Each row was made from one walk, in order. Every step used is in the known rows, and no mark comes twice. Write each row's walk.
Known rows:
F > T: [-0.01 -0.01  0.00 -0.23 -0.03 -0.02 -0.01  0.04 -0.08  0.06 -0.08 -0.03
 -0.01 -0.01 -0.10  0.08 -0.02  0.03  0.06  0.17 -0.06  0.05]
S > F > T > K > C: [-0.29 -0.15  0.19 -0.23 -0.46  0.13  0.02 -0.02 -0.13  0.09  0.16 -0.12
 -0.04  0.26 -0.20 -0.04  0.31  0.20  0.07  0.48  0.02 -0.01]
K > C > B: [-0.36 -0.01 -0.02  0.16 -0.07  0.06  0.13 -0.17  0.00  0.09  0.18  0.14
  0.00 -0.01 -0.08  0.02  0.36 -0.29 -0.20  0.18  0.14  0.09]
K > C: [-0.18 -0.02  0.00 -0.04 -0.15  0.12  0.05 -0.07  0.08 -0.03  0.07  0.09
 -0.01  0.07 -0.10  0.06  0.17 -0.13 -0.20  0.22  0.00  0.08]
B > A: [ 0.09  0.18 -0.10  0.21  0.21  0.12  0.12 -0.15  0.04  0.05  0.05  0.08
 -0.05 -0.09  0.10 -0.14 -0.10 -0.11 -0.22 -0.09 -0.06  0.03]
P > T: [-0.03  0.25  0.23  0.15 -0.05 -0.13 -0.04 -0.14  0.16  0.01  0.06  0.04
 -0.17 -0.08  0.08 -0.04  0.05  0.09 -0.10 -0.05 -0.04 -0.07]
P > T > K > F: [-0.11  0.06  0.50  0.00 -0.28  0.13  0.08 -0.25  0.13  0.17  0.51 -0.11
 -0.07 -0.03  0.29 -0.31  0.05  0.32 -0.23  0.04  0.08 -0.28]
C > P > T: [-0.15  0.43  0.26  0.15 -0.14 -0.21 -0.15 -0.16  0.29 -0.08  0.03  0.23
 -0.16 -0.30  0.16 -0.17  0.16  0.16 -0.11  0.01 -0.04  0.04]
K > F > T > B: [-0.21 -0.20  0.01 -0.30 -0.05  0.01  0.18 -0.02 -0.08  0.28  0.25 -0.14
  0.10  0.00  0.03 -0.02  0.03  0.00 -0.29  0.21 -0.11 -0.05]
F > T > K: [-0.07 -0.04  0.21 -0.18 -0.14  0.05  0.08 -0.11 -0.08  0.04  0.18 -0.09
 -0.08  0.11 -0.04 -0.10  0.12  0.12  0.08  0.15  0.05 -0.03]
T > K > C > P: [-0.36  0.11  0.26  0.00 -0.35  0.10 -0.01 -0.21  0.25 -0.12  0.32  0.20
 -0.06  0.00  0.10 -0.23  0.43 -0.01 -0.19  0.27  0.10  0.12]
T > B > C: [-0.15  0.00  0.08  0.10  0.02 -0.19  0.18 -0.27  0.09  0.02  0.17  0.12
 -0.21  0.22  0.04 -0.16  0.13 -0.15 -0.16 -0.14  0.05  0.05]
S > F > T > K: [-0.11 -0.13  0.21 -0.20 -0.31  0.01  0.00  0.03 -0.21  0.10  0.10 -0.21
 -0.05  0.19 -0.11 -0.09  0.12  0.32  0.29  0.24  0.01 -0.08]
S > F > T > B: [-0.23 -0.11 -0.03 -0.14 -0.10 -0.20  0.02  0.05 -0.20  0.20 -0.03 -0.16
 -0.02  0.13 -0.19  0.06  0.16  0.08  0.05  0.16 -0.15 -0.02]
F > T > B: [-0.20 -0.04 -0.02 -0.10  0.05 -0.15  0.12 -0.09 -0.04  0.11  0.06 -0.07
 -0.07  0.05 -0.10  0.08  0.16 -0.15 -0.13  0.08 -0.12  0.03]
F > T > K > C > B > A: [-0.35  0.15  0.08  0.18 -0.02  0.22  0.33 -0.42 -0.02  0.17  0.39  0.10
 -0.14  0.05  0.03 -0.19  0.39 -0.29 -0.31  0.22  0.11  0.06]
C > B > A: [-0.11  0.21 -0.12  0.40  0.26  0.08  0.22 -0.27 -0.04  0.15  0.13  0.13
 -0.04 -0.15  0.13 -0.17  0.11 -0.29 -0.19 -0.16  0.06  0.04]
S > F: [-0.03 -0.10 -0.02 -0.02 -0.15 -0.02 -0.07  0.11 -0.14  0.09 -0.10 -0.11
  0.02  0.08 -0.09  0.00  0.00  0.22  0.18  0.09 -0.04 -0.06]
S > F > T > B > C: [-0.19 -0.11  0.07 -0.17 -0.17 -0.28  0.10 -0.11 -0.15  0.14  0.00 -0.02
 -0.18  0.26 -0.14 -0.07  0.14  0.11  0.07  0.10 -0.03  0.03]
K > T > B: [-0.22 -0.12  0.04  0.05  0.17  0.07  0.30 -0.24  0.03  0.11  0.21  0.00
 -0.06  0.09 -0.05  0.06  0.33 -0.31 -0.40  0.02 -0.05  0.03]
P > T > K > C: [-0.28  0.19  0.41  0.15 -0.31  0.08  0.07 -0.38  0.23 -0.01  0.38  0.06
 -0.23  0.09  0.05 -0.12  0.34  0.04 -0.29  0.17  0.09 -0.11]
B > C > F: [ 0.06  0.15  0.27  0.03 -0.22 -0.14  0.05 -0.15 -0.06  0.08  0.24  0.18
 -0.01  0.08  0.11 -0.06 -0.12 -0.07 -0.13 -0.05  0.20 -0.03]

Write each row's walk:
[-0.12  0.42  0.35  0.12 -0.21 -0.31 -0.08 -0.31  0.34 -0.15  0.06  0.37
 -0.30 -0.17  0.22 -0.32  0.11  0.17 -0.10 -0.07  0.07  0.08]
B > C > P > T
[-0.17  0.38  0.47  0.32 -0.19 -0.38  0.10 -0.45  0.15  0.15  0.42  0.21
 -0.24  0.07  0.17 -0.12  0.11 -0.15 -0.43 -0.18  0.11 -0.12]
P > T > B > C > F
[-0.02 -0.16  0.05 -0.41 -0.14  0.13  0.07  0.10 -0.12  0.24  0.11 -0.12
  0.17 -0.09  0.03 -0.02 -0.14  0.16 -0.09  0.29 -0.05 -0.05]
K > F > T
[ 0.00  0.16  0.17 -0.16 -0.21 -0.09 -0.02  0.05 -0.17  0.18  0.10  0.00
  0.10 -0.05 -0.04  0.15 -0.08 -0.07 -0.09  0.18  0.02 -0.02]
C > F > T
[-0.16  0.03  0.31  0.11 -0.08 -0.05  0.36 -0.40  0.00  0.16  0.43  0.17
 -0.07  0.16  0.05 -0.02  0.21 -0.39 -0.52 -0.05  0.17  0.01]
K > T > B > C > F
[-0.40  0.11  0.23 -0.25 -0.39  0.07  0.00 -0.16  0.14 -0.08  0.24  0.15
 -0.07 -0.01  0.00 -0.16  0.41  0.04 -0.14  0.46  0.07  0.15]
F > T > K > C > P
[-0.26  0.30  0.02  0.12 -0.05  0.03  0.25 -0.31  0.01  0.28  0.37  0.16
  0.01  0.01  0.00  0.07  0.20 -0.47 -0.67  0.25 -0.08  0.07]
K > C > F > T > B > A
[-0.22  0.21  0.53  0.00 -0.37  0.03 -0.05 -0.25  0.26  0.06  0.48  0.06
 -0.07 -0.22  0.40 -0.43  0.15  0.39 -0.27  0.11  0.07 -0.12]
C > P > T > K > F
[-0.27 -0.06  0.19 -0.22 -0.29  0.17  0.13 -0.17  0.00  0.02  0.26 -0.01
 -0.09  0.19 -0.13 -0.04  0.28 -0.05 -0.11  0.37  0.06  0.03]
F > T > K > C
[-0.18  0.23  0.61 -0.03 -0.45 -0.03  0.03 -0.39  0.31  0.01  0.53  0.20
 -0.22 -0.10  0.44 -0.59  0.11  0.40 -0.24  0.04  0.21 -0.08]
B > C > P > T > K > F
[-0.51  0.36  0.22  0.21 -0.20 -0.21 -0.02 -0.36  0.40 -0.05  0.25  0.27
 -0.22 -0.14  0.08 -0.08  0.52 -0.14 -0.53  0.16 -0.09  0.10]
K > C > P > T > B
[-0.06  0.12  0.39 -0.11 -0.31 -0.02  0.05 -0.12 -0.15  0.14  0.36 -0.06
  0.07  0.10  0.05  0.00  0.03  0.00 -0.05  0.14  0.13 -0.11]
C > F > T > K
[-0.45  0.20  0.41  0.37 -0.22  0.02  0.14 -0.47  0.16  0.08  0.46  0.11
 -0.24  0.02  0.06 -0.19  0.55 -0.14 -0.28  0.09  0.19 -0.07]
P > T > K > C > B
[-0.42  0.02  0.22 -0.26 -0.54  0.03 -0.10 -0.04 -0.02 -0.02  0.14  0.04
 -0.03  0.06 -0.09 -0.18  0.39  0.23  0.06  0.52  0.03  0.10]
S > F > T > K > C > P
[-0.18  0.36  0.58  0.15 -0.32 -0.22 -0.03 -0.44  0.34 -0.18  0.33  0.30
 -0.39 -0.03  0.29 -0.47  0.23  0.27 -0.09 -0.06  0.17  0.00]
B > C > P > T > K
[-0.32  0.07  0.11 -0.16 -0.27 -0.36  0.00 -0.08 -0.01  0.05 -0.01  0.16
 -0.16  0.10 -0.03 -0.20  0.24  0.15  0.05  0.20 -0.04  0.16]
S > F > T > B > C > P
[-0.18  0.14  0.17 -0.21 -0.35  0.02  0.04 -0.02 -0.10  0.14  0.16  0.09
  0.12  0.01 -0.13  0.22  0.10 -0.20 -0.31  0.40  0.06  0.05]
K > C > F > T
[-0.37  0.10  0.14 -0.09 -0.24 -0.10  0.14 -0.15 -0.05  0.21  0.32  0.06
  0.07  0.11 -0.12  0.23  0.29 -0.36 -0.48  0.32 -0.02  0.03]
K > C > F > T > B
[-0.21  0.23  0.19  0.27  0.03 -0.24  0.06 -0.28  0.21  0.08  0.17  0.02
 -0.23 -0.01  0.06 -0.02  0.22 -0.07 -0.28 -0.13 -0.10 -0.08]
P > T > B
[-0.19 -0.11  0.10  0.05  0.09  0.00  0.38 -0.37  0.08  0.04  0.24  0.16
 -0.20  0.20 -0.01 -0.10  0.26 -0.29 -0.37 -0.05  0.06  0.07]
K > T > B > C
[-0.11  0.15 -0.13  0.09  0.24 -0.04  0.20 -0.22  0.00  0.17  0.11  0.03
 -0.11 -0.01  0.04 -0.06  0.06 -0.24 -0.33 -0.01 -0.20  0.06]
F > T > B > A
[-0.42  0.55  0.12  0.42  0.00 -0.08  0.10 -0.50  0.45  0.01  0.31  0.36
 -0.26 -0.20  0.19 -0.24  0.44 -0.26 -0.71  0.09 -0.15  0.10]
K > C > P > T > B > A
